What can hang from each mark:
J_230: J_255 J_997
J_197: J_997
J_255: J_197 J_358
J_358: J_255 J_631 J_997
J_997: J_197 J_200 J_230
J_631: J_358

Every row comes from one small tree of marks. The marks that hang from a mark follow it in brackets, in the order of their numbers. Every link used is in the known rows. Which tree was each row made from?
Known rows:
J_197{J_997}: [-0.882 -1.075  0.285 -0.664  0.690  0.240  0.222 -1.860 -0.264  1.649
 -1.520  1.851  0.664 -0.891  0.895  1.189]
J_255{J_197{J_997}}: [-0.608 -0.956  0.164 -1.110  1.425  0.883  0.281 -1.745  0.675  2.180
 -2.162  1.400  1.498 -1.569  1.820  1.021]
J_255{J_197 J_358}: [-0.366 -0.816  0.149 -1.698  0.776  1.012  0.865 -3.419  1.054  2.629
 -1.622  0.651  1.617  0.029  1.839  2.007]
J_197{J_997{J_200}}: [ 1.334  0.035  0.627 -1.191  0.215  0.425  0.223 -1.241 -1.482  1.464
 -2.805  2.616  1.543 -0.715  0.329  0.243]
J_230{J_997}: [-1.110 -0.044  0.038 -1.130  0.587  0.844  0.447 -1.170  0.380  2.291
 -1.337  1.991  0.880 -1.065  1.416 -0.367]
J_255{J_197{J_997{J_200 J_230}} J_358}: [ 2.725 -0.278 -0.045 -1.778  0.047  1.282  0.404 -2.016 -2.186  2.001
 -4.942  2.978  2.700  0.492  0.507  1.177]
J_197{J_997{J_200 J_230{J_255}}}: [ 2.057  1.053 -1.858 -0.205 -0.507  0.531 -0.163  0.074 -0.215  1.626
 -4.907  4.897  0.195  0.315  0.112  0.066]
J_358{J_255{J_197{J_997}} J_631}: [-1.404  0.753 -0.700  1.220  2.063 -0.115 -0.099 -1.809  2.879  0.715
 -1.066 -0.193  0.559  0.407  2.021  1.758]
J_358{J_255 J_631 J_997{J_197 J_230}}: [-0.495  3.700 -2.372  4.758  2.616 -0.110 -1.602 -1.373  2.926 -1.586
  0.157  2.246 -0.314  2.227  1.191  0.647]
J_197{J_997{J_200 J_230{J_255{J_358{J_631}}}}}: [ 1.734  0.842 -1.570 -0.906 -0.700 -0.551  0.513 -1.826 -0.306  0.759
 -4.053  3.082  0.151  2.491 -0.136  1.361]
J_997{J_197 J_200 J_230{J_255}}: [ 2.443  3.832 -3.422  1.295 -0.936  0.930 -1.149 -0.098  1.898  1.378
 -3.514  5.914  1.063  0.441  0.003  0.093]
J_230{J_255{J_197} J_997}: [-0.885  1.182 -1.765 -1.744  1.306  1.720  0.819 -0.125  3.389  3.368
 -3.222  2.558  0.367 -1.648  2.869 -0.814]
J_631{J_358{J_255{J_197} J_997{J_230}}}: [-0.201  1.014  1.027  3.156  3.470  0.503 -0.595 -1.216  1.297  0.158
 -1.286  0.687  0.232  2.079  2.279 -0.080]
J_997{J_197 J_230}: [ 0.303  1.592 -2.337  1.953 -0.540  0.671 -1.497 -1.692  1.103  0.929
 -1.134  4.218  1.460  0.162  0.056  1.253]
J_358{J_631}: [-1.818 -0.410 -0.348  0.954  0.069 -0.678 -0.202 -2.782  1.951  0.672
  1.038  0.352 -0.482  0.807  0.553  1.116]
J_997{J_197 J_200 J_230}: [ 2.579  2.853 -2.016  1.543 -1.062  0.937 -1.562 -1.050 -0.099  0.843
 -2.298  4.996  2.131  0.229 -0.476  0.119]
J_631{J_358{J_255{J_197} J_997{J_200 J_230}}}: [ 2.092  2.125  1.262  2.810  2.937  0.804 -0.629 -0.536  0.240  0.015
 -2.583  1.443  1.057  2.234  1.742 -1.083]
J_631{J_358}: [-1.099 -0.960  1.950  0.336  0.345 -0.793  0.078 -2.825  0.210  1.289
  0.651  0.548  0.634  0.866  0.591  0.865]

Which tree is each row?
[ 2.349  2.932 -0.951  1.413  1.368  0.104 -0.608 -2.582 -0.509 -1.110
 -1.423  2.788  1.149  2.623  0.219  0.160]  J_255{J_358{J_631 J_997{J_197 J_200 J_230}}}
[-1.392 -0.445  0.899  0.032  2.555 -0.405  0.758 -3.808  0.589 -0.137
  0.567 -0.428 -0.712  2.058  1.646  1.066]  J_255{J_358{J_631 J_997}}
[ 1.394  2.781 -1.040  3.306  2.668  0.709 -0.913 -0.372  2.008 -0.577
 -2.208  1.219 -0.209  2.170  1.557 -0.791]  J_358{J_255{J_197} J_631 J_997{J_200 J_230}}
[ 0.285  2.715 -3.771  1.744 -0.456  0.640 -1.081 -0.742  3.166  1.416
 -2.280  5.177  0.291  0.192  0.600  1.050]  J_997{J_197 J_230{J_255}}
[ 0.119  1.757 -1.254  1.903  1.837 -0.154 -0.438 -3.299  0.682 -0.945
 -0.254  2.075  0.463  2.479  0.788  1.178]  J_255{J_358{J_631 J_997{J_197 J_230}}}
[-0.544 -0.408 -1.943 -0.286 -0.110 -0.850  0.570 -2.465  0.912  0.997
 -2.781  2.211 -0.559  2.176  0.407  2.449]  J_197{J_997{J_230{J_255{J_358{J_631}}}}}
[-0.222 -1.375  0.646 -2.557  1.390  0.864  1.156 -3.136 -0.189  2.443
 -2.653  1.035  2.027 -0.515  1.846  2.147]  J_255{J_197{J_997} J_358}
[-0.330 -0.557  0.985 -1.125  3.236  1.391  1.057 -2.917  0.735  1.516
 -1.524  0.441  0.691  0.342  2.721  0.658]  J_255{J_197 J_358{J_997}}
[ 2.972  3.631 -2.984 -0.303 -1.086  0.850 -0.210 -1.568  0.896  1.622
 -4.041  5.510  1.758  1.524  0.058  1.127]  J_997{J_197 J_200 J_230{J_255{J_358}}}
[-0.888  1.510 -1.352  3.902  3.134  0.496 -0.962 -1.067  3.142 -0.487
 -1.006  0.486 -1.076  1.877  2.189  0.286]  J_358{J_255{J_197} J_631 J_997{J_230}}
[ 1.388  4.396 -2.192 -2.059  0.137  0.266  0.991 -1.672  1.720  1.550
 -2.675  3.295  1.675  0.981  1.201 -0.181]  J_230{J_255{J_358{J_631}} J_997{J_197 J_200}}
[ 1.447  2.283 -1.956  1.698  1.940  0.893 -0.351 -0.033  2.636  0.076
 -3.081  2.502 -1.234  1.474  1.675 -1.458]  J_358{J_631 J_997{J_200 J_230{J_255{J_197}}}}
[-1.081 -0.652 -0.055 -0.796  0.663  0.089  0.726 -3.958  1.934  1.506
 -0.187 -0.514  0.856  1.067  1.473  2.094]  J_255{J_197 J_358{J_631}}
[ 1.737  4.400 -3.000  2.557  1.482  0.260 -1.012 -0.252  2.440 -0.837
 -2.137  4.259 -0.512  1.782  0.775 -1.141]  J_358{J_631 J_997{J_197 J_200 J_230{J_255}}}
[ 1.586  4.501  1.275  2.369  3.266 -0.004 -0.423 -1.258  0.719 -0.626
 -0.600  2.082  1.810  1.852  1.574 -0.878]  J_631{J_358{J_255 J_997{J_197 J_200}}}
[-1.800  1.355 -0.144  2.934  3.326 -0.461 -0.208 -1.852  2.821 -0.787
  0.851 -0.199 -1.410  1.931  2.048  0.482]  J_358{J_255 J_631 J_997}
[-1.224  3.732 -1.434  3.544  3.333 -0.247 -0.897 -1.841  3.659 -1.113
  1.156  1.032 -0.149  1.553  1.950  0.585]  J_358{J_255 J_631 J_997{J_197}}
[ 2.320  0.080 -0.523 -0.336  0.084  1.285 -0.474 -0.577 -1.208  1.771
 -4.470  3.443  1.956 -0.646  0.465  0.035]  J_255{J_197{J_997{J_200 J_230}}}
[ 0.847  2.065 -0.425  0.622  1.588  0.112  0.048 -1.131  1.640  0.542
 -2.265  0.645  1.366  0.551  1.503  0.701]  J_358{J_255{J_197{J_997{J_200}}} J_631}
[ 2.449  4.141 -2.691  1.854  1.476  1.310 -1.032  0.318  1.617  0.328
 -3.512  5.609  0.233  0.772  1.026 -1.314]  J_358{J_997{J_197 J_200 J_230{J_255}}}
[ 2.128  2.052 -1.660  0.842  2.057  1.845 -0.192  0.583  1.873  1.254
 -4.552  3.861 -0.396  0.443  1.926 -1.586]  J_358{J_997{J_200 J_230{J_255{J_197}}}}
[-0.927  1.418 -0.170  1.824  3.978  1.373 -0.060 -0.943  3.105  0.959
 -1.232  0.671 -0.135  0.117  3.172  0.080]  J_358{J_255{J_197} J_997}
